What can hang from each mark:
F: T
C: B U
W: Y
B: C
T: F Y
G: Y
U: C
Q: Y
K: Y
Y: C G K Q T V W

Every row comes from one small tree of marks. The marks that hang from a mark follow it in brackets, in alphabetical order. Every link used is in the known rows. Which tree was each row made from?
Known rows:
W(Y(C(B) K Q T)): [ 57.9  -1.0 -74.9  -5.9 -11.3  -5.9 -58.5 -28.3 -16.2 -23.5  21.1  30.1
 -16.6  22.5  -4.5  12.3  44.2   4.6  67.2 -27.3  -4.8  37.0 -52.4 -46.1
  16.8]
G(Y(C Q V W)): [ 21.8   9.4 -78.5  30.0  42.5 -17.5 -50.7 -16.4   0.4 -42.5  34.7  33.2
  36.4  22.3   6.0  30.2  43.1  22.0  70.8 -43.8  32.3  24.4 -28.8 -34.8
  50.4]
C(B U): [ 24.5  16.0  -3.4 -17.0   6.1  54.4 -12.9  -2.4  -6.9 -22.7   2.3  59.4
  -1.5  27.4   3.5 -20.2   5.1   7.9  18.4 -35.9 -14.2 -10.7 -25.7 -30.2
  23.8]
Y(C G Q): [ 19.0   5.6 -36.7  -7.0   2.6  -4.2 -40.1 -24.7 -24.6 -45.6  14.9  15.1
  22.3  29.1 -12.6   6.1  50.0   0.4  53.4 -39.2  12.5   6.6   1.9 -27.0
  12.5]
W(Y(C(U) T V)): [ 52.7   0.0 -59.2  15.8  18.3  -5.2 -34.3 -35.3  -6.9 -66.5  31.5  31.2
  -2.0  29.2  16.1  -0.9  53.0 -19.4  39.2   0.1   3.4  54.9 -23.9 -42.6
  55.6]
G(Y(C(B U) T V)): [ 54.6   8.2 -43.9  23.9   8.3  -5.1 -37.8  -1.9   9.7 -49.5  36.0  55.2
  12.9  32.3   8.4   6.3  49.6 -21.7  55.9 -33.2 -10.0  34.7 -42.6 -28.1
  46.9]
B(C): [  7.3  -8.6  -1.1   2.0  -1.8  34.6 -12.4 -22.2 -40.9 -13.0  -9.2  19.1
   1.0  43.7  30.0 -11.9  -8.2   8.3  -3.7 -16.4  17.7 -21.4 -16.2 -27.1
  16.6]
K(Y): [ -5.4 -42.0 -17.9 -16.2  -9.0  29.6  -3.7 -26.2 -31.6   1.7 -15.8  10.7
   2.5   2.9   9.1 -11.6   0.3 -16.1   6.1 -19.1   7.1   9.7  -3.8 -19.3
  15.2]
Y(K): [  5.3 -18.7 -22.5  -5.8 -14.8  53.4 -12.6 -17.0 -30.9 -11.8  -8.9  18.7
   6.0  14.1  14.2  -4.0 -15.7  -6.7  18.6  -7.0  10.0   5.9 -23.2 -29.9
  48.8]
Y(K Q T(F) W): [  7.9   2.8 -55.9   7.7   7.4  42.2 -12.6 -42.4 -44.6 -22.3   7.6  25.7
  38.7  -8.6  18.9  10.3  22.8   1.5  54.3 -23.7  45.7  27.6 -52.2 -62.0
  42.1]
Q(Y(T)): [ 11.5 -43.0 -13.7   5.8 -29.2  35.4  12.4 -39.4 -19.2  -4.4  22.3  23.4
 -15.7   5.0  -5.7  -3.6  27.0 -23.4  14.3  -4.6   4.1  37.5 -20.1 -51.9
  27.0]
K(Y(C(B) Q V W)): [ 29.9  21.9 -78.6  12.4  29.5  -4.6 -50.7 -17.7  -4.0 -35.6  31.8  46.7
  28.6   3.9  -6.9   5.7  49.5  17.8  75.3 -44.9  24.1  18.5 -27.8 -34.9
   5.1]
Y(C(U) G Q V W): [ 30.0  51.6 -63.5  13.0  53.5   5.7 -42.6 -29.6  -1.7 -91.8  34.9  51.4
  46.1  29.5  -8.2   4.3  80.1  10.9  85.1 -34.3  33.6  17.8  -6.1 -40.8
  42.0]
U(C(B)): [ 25.2   7.4  -9.9  17.1 -14.4  21.5 -26.9  -4.2 -12.9 -12.7   6.9  47.3
   1.4  20.7  11.9 -21.9 -12.6  15.8   7.6 -31.0   9.9 -18.8 -26.1  -8.4
   1.3]
T(F Y(G K Q V W)): [ -8.4   2.3 -65.8   7.7  44.4  33.7 -13.0 -27.1 -53.3 -23.0  25.2  22.4
  67.5 -34.8   0.3   7.2  68.0   8.5  78.5 -29.0  47.6  41.6 -43.5 -35.5
  75.5]
Y(V): [ 10.8  -8.5 -22.0  11.0  -6.9  38.5 -10.8 -20.2 -21.4 -28.8  15.6  32.5
  16.3  11.1  17.5   3.9   1.3 -10.6  19.5  -8.2  16.6  20.0 -13.2 -19.1
  58.1]
Y(C G V): [ 18.8  -6.3 -37.8  19.5  -3.8   0.4 -32.3 -11.2 -23.5 -59.5  22.9  24.7
  30.8  18.8   0.5   6.4  41.8 -25.6  47.2 -13.9  23.5  19.4   7.8 -16.3
  42.7]
F(T(Y(G K W))): [  8.1 -19.6 -34.7 -20.0  15.4  46.6 -11.9  -9.2 -26.2  -6.2  19.6  15.5
  18.0 -25.1  -2.8   1.3  45.8  -3.2  56.3 -32.4  18.2  24.3 -12.9 -24.3
  49.7]
K(Y(C(B) T W)): [ 28.3 -19.5 -49.5   2.2 -10.1   1.6 -25.1 -22.4  -6.5 -19.1   9.0  37.6
   5.6   5.0  -3.6  -6.1  25.8 -17.6  60.1 -34.9  21.5  11.8 -11.8 -46.3
 -14.4]
Q(Y(C G V W)): [  8.7 -15.1 -55.1  35.6  15.2   4.9 -23.1 -15.1  -9.5 -54.2  41.4  36.9
  29.6   3.8 -23.3   4.6  68.0  -7.7  58.7 -15.2  40.2  25.9  -0.1 -45.7
  35.7]
Y(C(B U) K T V W): [ 55.3  39.7 -65.1  28.0  16.6  31.4 -37.2 -15.4   6.7 -72.7  37.3  69.8
  25.1  25.5   7.3  -2.5  38.6  -9.8  82.7 -15.1  20.5  28.2 -44.7 -55.6
  52.4]
G(Y(C K W)): [ 10.9 -28.4 -61.9  18.9  21.7   5.3 -39.1   0.4 -10.0 -22.2  -3.8  18.8
  23.4  24.2   9.8  15.0   2.4   7.2  52.2 -31.1  29.6   0.0 -27.5 -42.3
  47.6]
F(T(Y)): [ 13.3 -22.6  -6.9 -24.0   5.4  41.6  -4.1  -1.9 -25.3  17.4  25.2  -0.5
  -3.5 -15.3  12.4  -5.5  19.2   7.2  10.0 -30.8 -15.4  28.4 -17.4 -21.3
  45.6]

Write each row's tree:
[ 40.7  55.8 -65.4   2.5  75.9  14.6 -40.7  -9.6   4.2 -48.4  69.4  24.2
  31.6   2.5   6.4  -1.4  83.7  39.7  68.7 -41.7   0.5  50.6 -35.8 -48.3
  61.6] : F(T(Y(C(U) Q V W)))
[ 24.3  -5.6 -52.7  -2.9  -7.1  -8.5 -32.7 -18.2 -39.8  -7.2  10.8  13.2
  24.9  -8.0   1.0  -6.6  47.4 -11.5  41.5 -47.9   6.5  30.0 -46.0 -40.7
 -13.3] : K(Y(C(B) Q T(F)))
[  8.3 -36.5 -28.5   9.4 -11.7  36.8  12.6 -42.7 -10.3 -14.2  24.0  37.8
  -5.3  -2.2  -7.3   0.8  26.9 -10.9  34.8 -10.4  30.0  26.9 -14.6 -65.8
  22.5] : Q(Y(T W))
[ 32.6 -10.4 -77.3  18.8   7.9 -32.4 -46.3 -41.3 -49.1 -54.2  32.6  11.5
  34.9  -6.3   6.2  17.5  89.6 -25.2  58.9 -21.2  31.7  60.5 -30.8 -29.5
  37.1] : W(Y(C G Q T(F) V))
[ 14.8  -7.6 -61.4   2.0   6.4   2.8 -15.5 -69.9 -21.5 -49.7  24.5  42.0
  30.3  -7.5  -7.0  16.1  78.0 -36.0  88.1 -22.9  45.5  53.7   0.4 -25.3
  18.6] : K(Y(G Q T V W))
[ 35.3   3.7 -34.3   1.1  -3.4  18.1 -24.8 -28.8 -18.7 -71.8   7.0  26.2
  16.4  34.5  -2.6  -9.5  49.9 -40.3  58.3  -8.6   7.8  27.5 -12.5 -40.1
  40.2] : Y(C(U) G K T)
[ 23.2   9.2 -46.2   5.5  36.5  19.7 -24.7 -11.0 -24.0 -56.7  28.6  20.2
  35.3  10.4  -7.3 -17.1  67.2 -13.6  65.7  -9.9   1.1  43.6 -19.4 -30.3
  81.2] : T(Y(C(U) G K V))
[ 33.2 -20.3 -60.1 -14.2  -8.8  16.8 -30.7 -57.3 -29.8 -16.7   7.4  21.2
 -16.6  12.8   9.4  13.0  31.3  -5.3  49.5  -8.9   8.7  50.0 -42.7 -41.3
  42.1] : W(Y(K Q T))
[ 55.6  -7.7 -37.9 -12.3  -2.2  -8.5 -36.8 -21.8  -7.3 -52.6  12.4  51.2
 -11.1  29.5 -12.5 -10.9  68.9 -24.2  56.0 -31.4  -8.4  20.7 -17.0 -34.2
   5.3] : W(Y(C(B U) G T))
[ 13.3 -42.2 -28.7   8.7 -31.5  46.3   7.2 -37.6 -23.5  -6.6  18.3  21.2
 -13.8   2.0  -3.9  -3.5  21.6 -26.8  25.7   7.7   5.4  44.9 -34.7 -55.0
  46.1] : Q(Y(K T))
[ 12.9  10.2 -34.6   1.4   2.5  18.5 -27.4 -36.8 -29.3 -47.1  25.6  38.4
  27.1  11.8  -3.9  14.5  51.5 -11.5  57.1 -24.3  21.7  27.0  -6.1  -9.9
  42.0] : Y(G Q V)
[  1.1  11.5 -66.4  16.4  52.3  -5.7 -28.2 -16.9 -44.0 -36.5  38.8  13.0
  72.9 -22.9  -6.1   5.4  84.6  14.5  76.6 -43.7  46.5  35.8 -23.8 -42.9
  52.8] : T(F Y(C G Q V W))
[ -1.1 -20.5 -27.9  11.3  -4.1  41.0   9.6 -29.6 -38.3 -15.2   0.6  29.1
  31.2 -12.8  26.6   2.7   2.9 -17.2  23.0 -20.8  47.6  12.6 -23.1 -55.3
  31.7] : Y(T(F) W)
[ 24.6 -34.6 -47.6  23.4 -17.8  19.4 -17.4 -29.2 -20.8 -25.8  18.1  31.2
  12.3   9.5  21.1  25.8  17.3 -39.4  47.1  -1.0  15.5  52.8 -41.5 -19.3
  80.9] : G(Y(K T V))
[ 39.8  21.4 -72.3  27.2  44.6  15.1 -51.8  15.2  14.4 -53.2  21.5  66.1
  32.4  29.6   5.4   6.8  34.1  12.2  73.1 -37.0  11.7  10.1 -53.9 -37.0
  63.3] : G(Y(C(B U) K V W))
[ 13.4  -7.3 -50.7  -9.6  12.2  -5.4 -37.8 -27.2 -23.6 -17.6   5.5  -2.1
   9.9  18.3  -2.0  -5.7  33.4   8.3  34.5 -36.0   1.6  20.2 -11.0 -32.1
   2.0] : K(Y(C Q))
[ 23.3  -1.5 -50.6   5.1  -3.1  21.4 -43.1   4.1 -10.9 -41.9   2.5  50.6
  25.4  16.5 -15.6   1.3  25.1  -1.8  74.7 -36.7  30.3 -18.8 -14.1 -37.3
  13.0] : Y(C(B) G K W)
[ 34.7  33.4 -50.9   0.0  28.7   1.9 -31.1 -45.8  -2.9 -80.8  26.3  44.1
  27.0  34.0 -10.9   1.0  78.1  -6.4  88.0 -39.4  27.8  21.7   0.3 -56.3
  15.0] : Y(C(U) G Q T W)
[ 11.5 -41.6 -46.9  10.0  -4.5  25.5 -11.3 -32.3 -12.6 -15.7  -2.2  34.9
   9.0  10.7  17.9  20.6   2.4 -22.6  55.1 -20.8  32.1  23.4 -31.2 -41.4
  53.9] : G(Y(K T W))
[ 23.3   0.7 -53.9  25.4   0.5  23.3 -38.4  -7.7 -22.3 -45.6  18.9  17.6
  23.9  19.2  14.7   4.8   9.5 -10.1  40.2  -0.5  16.8  25.2 -26.6 -30.6
  67.6] : Y(C K V)
[ 20.4 -16.2 -59.7 -17.3   9.5  24.2 -39.6 -37.7 -31.9  -8.5   0.2  17.6
 -11.3  14.2   7.6   9.1  19.2  18.4  34.4 -17.1   5.0  27.4 -41.3 -33.8
  41.4] : W(Y(K Q))
[ 19.1  14.6 -44.6  10.0  57.8  11.9 -17.6 -17.0 -10.4 -62.3  36.1  38.9
  44.2   9.5 -10.9 -13.0  75.2   0.0  75.3 -26.8  25.7  26.6   1.0 -40.9
  63.2] : T(Y(C(U) G V W))
[ 26.4  -0.5 -38.6  -7.0 -19.6  36.4 -18.9 -50.1 -29.2 -24.2  11.6  22.8
   0.9  17.3   9.0  10.0  17.7 -10.2  50.7 -12.1   9.4  37.7 -35.4 -40.4
  41.3] : Y(K Q T)
[ 39.0  57.2 -62.6  -0.3  41.1  30.3 -51.9  -5.6   5.6 -51.7  18.8  59.7
  20.7  35.2  -6.6  -8.7  35.5  40.6  76.3 -46.7   9.4  -7.8 -49.5 -61.5
  25.8] : Y(C(B U) K Q W)
[  9.6 -29.6 -44.8  20.5   0.3  25.8 -23.5  -9.5 -21.7 -15.1   5.3  29.0
  18.9  11.5  20.3  20.5   5.3 -15.0  33.5 -11.1  13.5  31.6 -40.9 -10.6
  81.2] : G(Y(K V))
[ 27.5  23.3 -53.6   3.1  16.7  12.8 -32.6 -29.9 -42.5 -66.7  13.6  16.0
  45.0  15.5   2.3  -6.5  74.7 -20.9  61.3 -26.5  16.4  37.0 -42.8 -49.3
  38.7] : Y(C(U) G K Q T(F))
[ 34.2 -26.5 -35.6  -4.7 -28.0  -0.4 -23.4 -17.4 -15.4 -11.0   6.6  23.8
  -4.3   9.4  -2.6 -10.5  22.8 -30.6  41.5 -27.9  -4.3  21.1 -15.1 -31.2
 -12.1] : K(Y(C(B) T))
[ 11.8  -7.9 -80.0  30.4  21.6  15.3 -24.6 -36.1 -34.9 -25.8  22.7  33.5
  52.3 -12.3  24.9  32.6  42.0 -10.5  68.7 -26.3  49.4  52.3 -68.2 -42.7
  74.5] : G(Y(K Q T(F) V W))
[ 12.5  23.5 -52.9  12.6  25.8  31.9 -23.6 -37.4 -11.3 -40.9  30.9  49.0
  29.9  10.4  10.1  18.3  25.2  20.8  58.6 -27.7  37.9  19.2 -19.4 -36.9
  47.9] : Y(Q V W)
[ -2.1 -32.2 -60.4  36.7  -4.3  38.8   3.2 -33.9 -42.7 -39.5  30.0  37.2
  44.1 -33.4  -5.0   5.7  65.2 -39.0  56.9   3.6  57.7  55.0 -40.7 -52.0
  61.2] : Q(Y(G K T(F) V W))
